Known rows, with every step that occurs:
pege/nipe/pevifu/nazo: [-3.44  2.43  1.93 -4.19  1.16  2.39  1.49 -0.67 -0.79  0.42 -4.99  3.71
  3.65  4.01 -0.60 -0.17  1.71 -1.56 -0.04  1.68  2.87  3.07  2.58  2.37
  1.94 -2.40 -1.71 -1.34  1.08 -1.09]
fofi/nipe/pevifu/nazo: [-3.44  1.93  0.69 -3.11  0.71  0.89  1.98  0.32 -0.64 -1.32 -4.76  2.90
  3.32  2.15 -0.25  0.57  2.03 -2.08 -0.86  4.51  2.55  2.56  2.47  2.07
 -0.88 -1.64 -0.65 -0.33 -0.41 -1.04]
duba/lavi/nipe/dobog: [ 0.05 -0.07 -0.12 -2.07 -0.08 -0.36  0.39  1.30 -2.13 -1.83 -6.26  3.89
  0.49  3.51 -2.16  1.86 -1.97  0.09 -1.67  3.23 -0.62  0.20  0.36  1.11
  2.70 -2.66 -2.82  1.91 -0.95 -1.72]
dobog/nipe/pege: [-0.28  2.05 -0.40 -4.45 -0.06 -0.49  2.83  1.18  0.40 -1.69 -3.95  4.38
  0.25  1.94 -0.42  0.56  0.76  1.69 -1.87  3.15 -1.02  1.22  1.92  0.86
  3.27 -0.64  0.89 -2.09 -1.31 -1.64]
nazo/gimel: [-1.00  4.12  2.08 -3.94 -0.77  0.28 -0.43  2.27 -1.13 -1.15 -6.41  2.59
 -0.04 -0.45 -0.08  1.82 -4.42 -1.22 -1.92  3.34  0.64  1.83  0.49  1.37
  4.23 -3.57 -1.20  0.07 -1.05  0.86]
pevifu/nazo: [-2.25  3.66  2.63 -3.24  0.93 -1.11  1.22  0.89 -1.42 -0.08 -5.53  1.98
  1.14  3.25  0.72 -0.30 -2.15 -0.14 -2.05  4.44  1.46  1.26 -0.42  2.16
  1.47 -0.77 -0.21  0.65 -1.62  0.02]
gimel/nazo/dobog: [-2.52  3.62  0.48 -5.31 -0.78 -0.07  1.38  1.70 -1.62 -0.91 -4.80  1.41
  1.59  3.32 -0.08  0.60 -4.03 -1.92 -2.53  3.79  2.05  1.98 -0.03  1.38
  1.13 -2.10 -2.45  1.50 -1.53  2.27]
duba/lavi: [ 0.25  2.55  1.68 -2.87  2.15 -1.04  0.55  1.28 -2.03 -0.90 -6.56  1.52
 -0.66  1.93 -0.10 -0.17 -2.56  0.55 -1.67  4.52  0.16 -1.02  0.16  2.32
  3.55 -2.14 -1.59  1.07 -1.99 -1.04]
nipe/pege/nazo/pevifu: [ 0.01  1.94  2.82 -6.28  0.38  2.01  0.90  2.93  0.86 -0.02 -5.76  3.81
  2.18  3.53  0.08 -0.70 -3.26 -0.47 -2.32  1.85  1.73  2.88  1.49  0.98
  2.04 -3.49 -0.02 -1.61 -0.03  0.61]
nazo/pevifu/nipe/fofi: [-0.09  3.58  0.99 -3.38  0.37  2.81  1.19  1.25 -0.98 -0.53 -3.16  3.48
 -0.14  0.49  0.09  1.68 -0.21 -0.03 -2.66  3.88  0.35  3.63  2.58  0.52
  0.66 -2.92 -2.74  0.97 -1.24 -3.34]
fofi/nipe: [-1.59  1.78 -0.43 -3.30  0.61 -0.16  2.26  1.67  1.07 -2.43 -4.50  2.73
  0.99  0.97 -1.70  0.46 -1.48 -1.88 -1.92  5.27  0.84  0.47  1.08  0.76
  1.19 -1.56 -0.07 -1.11 -1.45 -0.81]
pevifu/nipe/pege: [-0.72  2.15  1.53 -2.89 -0.30 -0.02  1.75  2.88  0.45 -1.73 -3.34  3.82
  0.88  2.55 -1.89  0.89 -0.93  1.03 -2.70  4.68 -1.04  1.58  1.04  0.92
  3.23 -0.75  0.00 -1.43 -1.69 -3.58]
nazo/lavi: [ 0.58  2.82  1.72 -2.24  2.38 -0.72  1.73  1.34 -1.05 -1.81 -5.87  2.55
  0.39  1.17  0.08  1.97 -2.62 -0.10 -1.96  2.94  0.61  0.11  0.71  1.54
  4.14 -2.51 -0.88  1.68 -1.15 -0.02]
pevifu/nipe/pege/nazo/gimel: [-0.95  0.60  2.66 -5.12 -0.32  1.60 -0.07  3.17 -0.30 -0.47 -4.74  3.00
  1.18  2.39 -0.98  1.57 -1.69  0.58 -2.30  3.02  0.34  2.27  2.59  1.98
  3.64 -3.20  2.19  0.42 -0.91 -1.42]
gimel/nazo/fonado: [-0.57  2.20  0.76 -4.09  0.09 -1.18  2.95  1.91 -2.21 -0.77 -4.84  1.09
  1.26  3.01  0.90 -0.30 -3.68 -1.41 -2.60  5.53  2.15 -1.28 -0.26  0.77
  2.81 -2.24 -2.98 -0.10 -1.33  1.06]
pege/nipe/fofi: [-0.92  1.70 -0.65 -4.50  0.00  2.38  1.56  0.12  0.71  0.80 -3.04  3.39
  0.06  2.57 -0.25  0.49 -1.23 -1.43 -0.25  2.42 -0.42  2.84  1.80  1.40
  3.70 -2.45 -1.26 -2.48  0.97 -2.95]
gimel/nazo/pege/nipe: [-2.91  1.07  1.13 -4.90 -0.65  1.35  4.10  1.69  0.22  0.73 -3.37  2.69
  1.64  5.85 -0.36 -0.41 -0.45 -1.48 -2.65  3.36  1.67  1.13  2.21  1.42
  4.22 -1.03 -0.54 -0.60 -1.63  1.37]
pevifu/nipe/dobog: [-2.48  2.37  0.27 -2.96  0.63 -0.22  0.03  2.28 -1.51 -3.02 -5.10  4.45
  0.86  1.89 -2.43  1.82 -1.93  0.41 -1.35  3.17 -0.33  2.50  0.26  1.42
  2.11 -2.16 -2.49  0.78 -0.95 -3.58]
gimel/nazo: [-2.05  3.33  1.60 -4.42  0.46 -1.48  2.91  0.49 -0.98 -0.22 -5.61  0.38
 -0.36  4.18  0.20 -0.99 -3.51 -0.97 -1.66  4.87  1.80  0.75 -1.10  2.33
  2.37 -0.65 -2.34 -0.35 -1.90  1.63]
lavi/nazo: [-1.19  1.98  1.88 -3.03 -1.01  0.19  0.02  0.01 -1.24 -1.34 -5.88  2.21
  0.14  3.94 -0.33  0.49 -5.46 -0.56 -1.95  4.26 -0.08  1.98 -0.38  0.52
  1.58 -0.87 -0.78 -0.34 -1.98  0.36]
pege/nazo: [-1.30  1.47  2.24 -5.69  1.80  0.13  0.45  1.02 -0.12  0.23 -6.32  1.86
  0.15  3.51  0.03 -1.06 -4.33 -0.28 -0.63  3.05  1.85  1.33  0.24  2.27
  2.00 -2.65  0.38 -0.59 -0.13  0.59]
nazo/dobog: [-1.77  3.84  0.38 -4.48 -0.69  0.81 -0.68  2.71 -0.91 -1.83 -4.83  3.61
  1.83  0.67 -0.64  1.46 -4.42 -1.58 -2.33  2.95  0.85  2.16  0.72  0.46
  1.71 -3.15 -1.67  0.66 -0.59  0.40]
fofi/nipe/dobog: [-2.73  1.13 -1.69 -3.44 -0.23 -0.34  0.95  2.57  0.36 -3.70 -5.39  4.27
  1.83  1.25 -2.27  1.45 -2.04 -2.07 -1.02  3.58  0.01  2.04  0.80  0.88
  1.17 -2.51 -1.36 -0.65 -0.32 -1.90]
pevifu/nazo/lavi/duba: [-0.43  0.98  4.07 -2.14 -0.18 -0.69  2.60 -0.20 -2.01 -2.30 -5.60  3.00
  1.49  3.18  0.03  3.00 -1.11 -0.55 -1.97  3.95  1.12  2.81  1.28  1.87
  2.37 -2.84 -0.37  4.84 -2.16  1.50]
dobog/nazo: [-1.82  3.49  1.48 -5.15  0.51 -1.12  1.73  0.24 -1.10 -0.82 -6.17  1.57
 -1.39  2.98  0.82 -0.36 -2.82  0.89 -1.85  3.89  1.33  1.34 -0.49  2.04
  1.40 -0.69 -1.16 -1.30 -1.30  2.62]
duba/lavi/nipe/fonado: [ 1.15 -2.17  0.87 -2.13  0.40 -1.31  1.33 -0.40 -2.40 -2.10 -3.38  2.62
  1.03  2.52 -0.68  1.46 -1.36  0.95 -1.40  4.60  0.12 -2.89  0.37  0.36
  4.24 -3.21 -2.01  0.44 -0.42 -1.27]
lavi/nipe/dobog/nazo/fonado: [-0.54 -0.19 -1.28 -3.94 -2.04 -0.19  1.60  1.87 -2.51 -2.62 -5.12  4.49
  1.27  3.32 -0.61  2.13 -2.43 -0.01 -2.89  3.06  0.82  0.70  0.57 -0.85
  1.04 -2.76 -2.81 -0.04  0.23  1.38]
dobog/nipe/fofi: [-0.31  2.09 -1.46 -4.47  0.49  0.52  2.22 -0.75 -0.86 -0.23 -3.22  3.10
 -2.02  0.76  1.40  1.38  0.80  1.25 -0.73  3.48 -1.03  2.42  2.37  1.36
  1.91 -1.36 -0.21 -0.56 -0.69 -2.62]
pege/nipe/pevifu: [-2.33  2.47  0.83 -4.60  0.78  2.75  1.16 -0.03  0.48 -0.64 -4.92  4.57
  2.47  2.47 -1.73  0.04 -0.23 -2.14  0.48  1.33  1.91  2.83  2.32  1.67
  3.13 -3.51 -3.16 -3.20  1.70 -1.44]

Rows:
[-2.01  2.07  1.39 -2.94 -0.79  2.33 -0.85  1.25 -2.45 -3.40 -5.94  4.94
  2.31  3.42 -2.27  2.56 -3.05 -0.34 -3.04  2.24  0.40  4.24  1.57 -0.31
 -0.47 -2.81 -3.30  2.40 -1.90 -1.73] -> lavi/nazo/pevifu/nipe/dobog
[-1.86  2.31 -2.61 -6.19 -0.86  0.89  2.67 -0.46 -2.23  0.10 -2.61  1.92
 -0.14  2.26  1.80  1.92  0.93 -0.05 -1.90  3.09  0.43  3.32  2.84  1.59
  0.07 -1.58 -1.24  2.25 -1.17 -0.22] -> gimel/nazo/dobog/nipe/fofi
[-2.75  3.31 -0.37 -4.81  0.63  0.23  1.05  0.65 -2.39 -1.29 -4.08  3.44
  2.57  1.74  0.49  1.69  1.42  0.62 -3.05  2.54  1.66  1.83  2.91  1.11
 -0.33 -1.58  0.82  3.53 -1.81  0.43] -> pevifu/nazo/dobog/nipe
[-2.94  1.40  2.12 -3.72 -0.21  1.83  2.37  2.12 -0.29  0.87 -3.20  4.26
  3.02  4.98  0.07  0.21  0.85 -0.61 -3.10  2.81  1.38  1.65  3.04  1.12
  3.48 -1.08  1.63  0.57 -1.39 -0.23] -> pevifu/nazo/pege/nipe
[ 0.69  1.01  2.92 -2.48 -0.56 -0.22  2.38  0.37 -0.66 -3.49 -5.71  3.72
  0.32  1.62 -1.16  3.19 -2.91 -0.89 -1.33  3.66  0.22  2.62  1.18  1.11
  3.78 -3.86 -1.62  2.83 -1.47  1.13] -> nazo/lavi/duba
[-1.92  1.37  1.06 -4.08 -0.64  2.35  2.11  2.75  0.91 -0.27 -3.24  5.00
  1.75  3.43 -1.05  0.45 -0.92 -0.96 -2.36  2.57  0.36  1.45  2.85  0.42
  4.77 -2.09  0.38 -1.38 -0.76 -0.59] -> nazo/pege/nipe
[-0.02  0.96  2.92 -3.90 -0.49 -0.71  3.23 -0.80 -1.58 -3.18 -6.34  2.60
 -0.99  3.19 -0.04  2.99 -1.71  0.57 -1.78  3.41  0.85  2.97  1.14  1.89
  2.32 -2.77 -1.13  2.67 -1.89  4.01] -> dobog/nazo/lavi/duba
[ 0.16  0.39  1.37 -5.26  1.44  0.36  0.39  2.38 -1.36 -0.47 -5.46  2.49
  1.62  2.23  0.79 -0.46 -4.64 -0.73 -1.73  3.65  2.10 -0.79  1.13  0.81
  2.39 -4.05 -0.09 -0.29  0.36  0.04] -> pege/nazo/fonado
[-0.20  2.04  1.31 -2.74 -1.18  3.65  0.43 -0.28 -1.98 -0.82 -3.47  3.11
  0.18  2.79  0.20  2.07 -1.83  0.06 -3.15  4.17 -0.25  4.50  2.66 -0.14
 -0.67 -2.02 -1.97  1.75 -2.10 -2.64] -> lavi/nazo/pevifu/nipe/fofi
[-2.74  1.76 -0.52 -4.50  0.28  1.05  0.42  1.60  0.13 -1.87 -5.48  5.06
  2.32  2.99 -2.64  0.76 -2.43 -1.75 -0.22  0.58  0.40  2.56  0.65  1.22
  3.91 -3.15 -2.55 -1.80  1.25 -2.04] -> pege/nipe/dobog
[ 0.48 -1.93  0.41 -3.95  2.04  0.60  2.89  2.33  1.57 -1.64 -4.44  2.83
  2.79  3.13 -0.73  1.55  0.11 -0.68 -1.98  3.03  0.67  0.37  3.20  1.75
  2.70 -2.39  3.74  0.61 -0.55 -0.79] -> fofi/nipe/pege/nazo/lavi
[-1.25  2.10  3.06 -5.35  2.78  2.34  0.85  1.44 -0.42 -0.65 -5.38  2.74
  1.43  2.70 -1.22 -0.32 -1.35  0.19 -2.67  2.70  3.31  1.95  2.37  1.47
  0.05 -3.57 -0.79  1.70 -1.20 -0.33] -> pege/nazo/pevifu/nipe
[-2.61  1.99  1.02 -3.30 -2.09  2.63  0.18  0.72 -1.99 -0.60 -3.73  4.58
  4.35  3.08 -0.82  2.37  0.24 -1.96 -2.18  2.68  2.59  3.99  2.65  0.25
 -1.26 -2.99 -2.26  1.88  0.16  0.62] -> lavi/nipe/pevifu/nazo/dobog
[-1.94  1.44  0.03 -4.61 -3.02  0.38  0.21  1.16 -2.12 -2.08 -6.59  3.78
 -0.18  2.38 -0.94  3.35 -2.64 -0.29 -2.36  1.85  0.50  3.47  0.53  0.76
  1.91 -3.02 -2.10  0.70 -0.26  3.09] -> lavi/nipe/dobog/nazo/gimel
[ 1.20  0.44  1.15 -1.94  0.57 -0.24  1.66  0.44 -1.24 -0.71 -5.34  2.23
 -0.38  3.28 -1.45  0.55 -1.53  0.33 -2.45  4.72  0.29 -1.52  0.72  0.98
  2.86 -1.79 -1.50  1.48 -1.98 -0.49] -> duba/lavi/nipe
[-1.57  3.19 -1.36 -5.32  0.25  0.76  0.69  1.00 -1.08 -2.38 -4.11  4.10
  1.36  0.09 -0.77  1.86 -0.30  0.33 -2.60  2.26  0.84  1.53  2.83  0.28
  0.98 -2.69 -0.42  1.63 -1.20  0.12] -> nazo/dobog/nipe
[ 0.37 -1.70  1.97 -1.24  1.10 -1.33  2.85 -0.99 -2.72 -1.82 -2.42  2.93
  3.28  3.17  0.77  3.25  0.58  0.58 -2.25  3.35  1.47 -1.51  0.92  0.56
  3.30 -2.41 -0.02  2.88 -0.20  0.05] -> pevifu/nazo/lavi/nipe/fonado
[-1.20  2.50  2.45 -3.30 -2.41  1.00 -1.29  0.82 -2.18 -1.46 -6.68  2.16
  0.16  1.94  0.13  2.31 -5.95 -1.32 -2.37  3.68 -0.03  2.72  0.58  0.57
  2.82 -2.65 -0.55  0.83 -1.89  1.53] -> lavi/nazo/gimel
[-2.65  1.34  1.08 -4.23 -0.83  3.88  1.53  2.08  0.35 -0.26 -3.43  6.03
  2.92  2.94 -0.82  0.90  0.77 -1.62 -0.87  1.44  1.00  3.45  4.09  0.69
  3.99 -3.16 -1.56 -2.53  0.83 -1.09] -> nazo/pege/nipe/pevifu
[ 0.25 -0.24 -1.01 -4.06 -1.24  1.30 -0.09  0.79 -2.91 -2.33 -4.47  3.72
  2.02  3.55 -0.26  2.49 -0.06  1.94 -3.63  2.74 -1.64  1.16  4.17  0.16
  1.53 -1.44  1.45  3.03 -2.89 -0.96] -> duba/lavi/nazo/dobog/nipe/pege
[-1.99  2.58 -1.67 -4.95 -0.40  1.33  0.93 -0.16 -2.77  0.24 -2.40  3.45
  1.06  1.24  2.29  2.47  2.19  0.64 -2.32  2.71  0.08  3.70  3.78  1.22
 -0.63 -1.63  0.92  3.29 -0.85 -1.76] -> pevifu/nazo/dobog/nipe/fofi
[ 0.38 -0.96  2.57 -2.24  1.33  1.16 -0.17 -0.77 -4.46 -3.37 -4.12  2.53
  2.51  2.65 -0.42  2.11 -0.93  1.65 -3.20  4.26  0.75 -1.08  2.34  0.06
  1.79 -3.53 -2.41  3.14 -2.43 -2.07] -> duba/lavi/nazo/pevifu/nipe/fonado
[-0.82  4.37  2.44 -3.31  1.39  1.60  1.30  1.85 -0.53 -1.99 -4.78  3.56
  1.14  0.89 -1.66  0.86 -0.97 -0.05 -3.49  3.78  1.91  1.66  1.80  0.45
  0.97 -2.86 -2.75  1.18 -2.15 -1.33] -> nazo/pevifu/nipe
[-2.94  2.90  0.19 -5.24 -0.14 -1.26  0.51  1.21 -1.98 -2.09 -7.09  3.16
 -0.57  3.12  0.04  0.78 -3.34  0.60 -0.97  2.16  0.28  3.22 -0.80  2.02
  1.33 -1.60 -2.35 -0.78 -0.15  1.54] -> nipe/dobog/nazo
[-1.08  0.31  1.50 -4.02 -1.34 -0.79  2.03  0.16 -2.37 -4.39 -7.21  4.26
 -0.10  3.19 -0.68  4.08 -2.27  0.38 -0.98  1.69 -0.09  4.66  0.83  1.78
  2.24 -3.59 -2.49  3.21 -0.79  2.87] -> nipe/dobog/nazo/lavi/duba
[-1.65  0.35  0.98 -5.72 -0.26  2.15 -0.30  3.54  0.00 -1.13 -3.16  3.99
  3.03  3.51 -1.77  1.23 -1.83  0.45 -2.73  2.53  0.50  2.82  2.97  0.90
  1.21 -2.88  1.71  1.08 -0.73 -1.98] -> pevifu/nipe/pege/nazo/dobog
[-1.84 -1.97  0.19 -2.95 -1.36  2.56 -0.45  1.95 -2.76 -1.53 -5.45  5.29
  2.50  6.25 -1.26  1.97 -1.66 -0.10 -2.23  1.45 -1.61  2.01  3.38  0.64
  4.14 -2.23 -0.23  2.21 -1.60 -1.76] -> duba/lavi/nazo/pege/nipe/dobog
[ 0.28  1.54  2.54 -2.62 -0.90  0.72 -1.69  0.63 -3.84 -1.22 -7.76  1.06
 -0.24  2.23  0.50  2.17 -4.66 -0.10 -2.57  4.16 -0.41  0.47  1.49  1.62
  3.58 -2.88 -0.39  3.17 -2.95  0.86] -> duba/lavi/nazo/gimel
[-1.84  1.73  2.06 -2.82  3.11  2.21  2.25 -0.83 -1.62 -0.25 -5.09  3.71
  4.25  3.50 -0.09  1.91  3.07 -1.16 -0.50  0.58  2.93  2.11  3.69  2.64
  3.03 -3.09 -1.21  1.63  0.98 -0.80] -> pege/nipe/pevifu/nazo/lavi
[-4.00  2.24 -0.47 -3.89 -0.59  2.26  0.44  1.54 -1.29 -2.19 -4.02  3.86
  5.13  1.12 -0.71  1.97  1.58 -2.99 -1.83  3.47  2.74  3.63  3.68  1.03
 -2.07 -3.10 -0.72  1.62 -0.17 -0.28] -> fofi/nipe/pevifu/nazo/dobog
[-2.63 -1.20  0.72 -5.93 -0.73  0.83  2.68  0.62 -1.13 -1.42 -1.91  4.32
  2.03  3.85  0.91  0.92  0.34  0.96 -1.97  2.12  0.89  0.20  2.46  0.51
  4.69 -2.22  0.29 -2.56  0.54  1.49] -> dobog/nazo/pege/nipe/fonado
[-3.20  1.82  0.46 -4.92 -1.77 -0.16  0.84  3.26 -2.12 -1.73 -5.49  4.82
 -0.14  3.68  0.98  1.52 -2.36  1.05 -2.34  2.38 -0.52  3.80  0.93  1.17
  2.21 -1.31 -0.93  0.09 -1.18  1.73] -> nipe/dobog/nazo/pege
[ 0.79  2.27  2.78 -2.91  0.63  1.61 -0.31  0.11 -2.99 -1.38 -7.47  2.08
  0.81  3.54  0.21  0.48 -3.58 -0.04 -3.40  3.75  0.97  0.72  1.60  0.63
  1.17 -2.64 -2.32  2.72 -2.96  0.86] -> duba/lavi/nazo/pevifu
[-1.78  4.07  1.90 -5.27 -0.82 -0.33  0.42  1.05 -2.00 -0.88 -6.98  1.47
 -1.36  0.92  1.20  1.36 -3.25  0.21 -2.39  3.18  1.31  2.15  0.60  2.20
  2.78 -2.37 -0.84 -0.05 -1.37  3.80] -> dobog/nazo/gimel
[-0.83  2.53 -2.71 -5.44 -0.78  1.85  0.65  0.53 -1.44 -0.97 -2.55  4.11
 -0.03 -0.32  1.11  2.80  0.46  0.27 -1.65  2.32 -0.77  3.57  3.53  0.47
  0.68 -2.73 -0.42  1.47 -0.25 -2.13] -> nazo/dobog/nipe/fofi
[-0.32  0.60 -0.96 -4.08  0.22  1.15 -0.63 -0.66 -3.75 -2.37 -5.45  2.69
  1.07  2.79 -0.24  2.37 -0.53  1.60 -3.14  2.90 -0.14  0.41  3.82  0.48
  0.50 -1.90  0.25  4.72 -3.13  0.16] -> duba/lavi/nazo/dobog/nipe
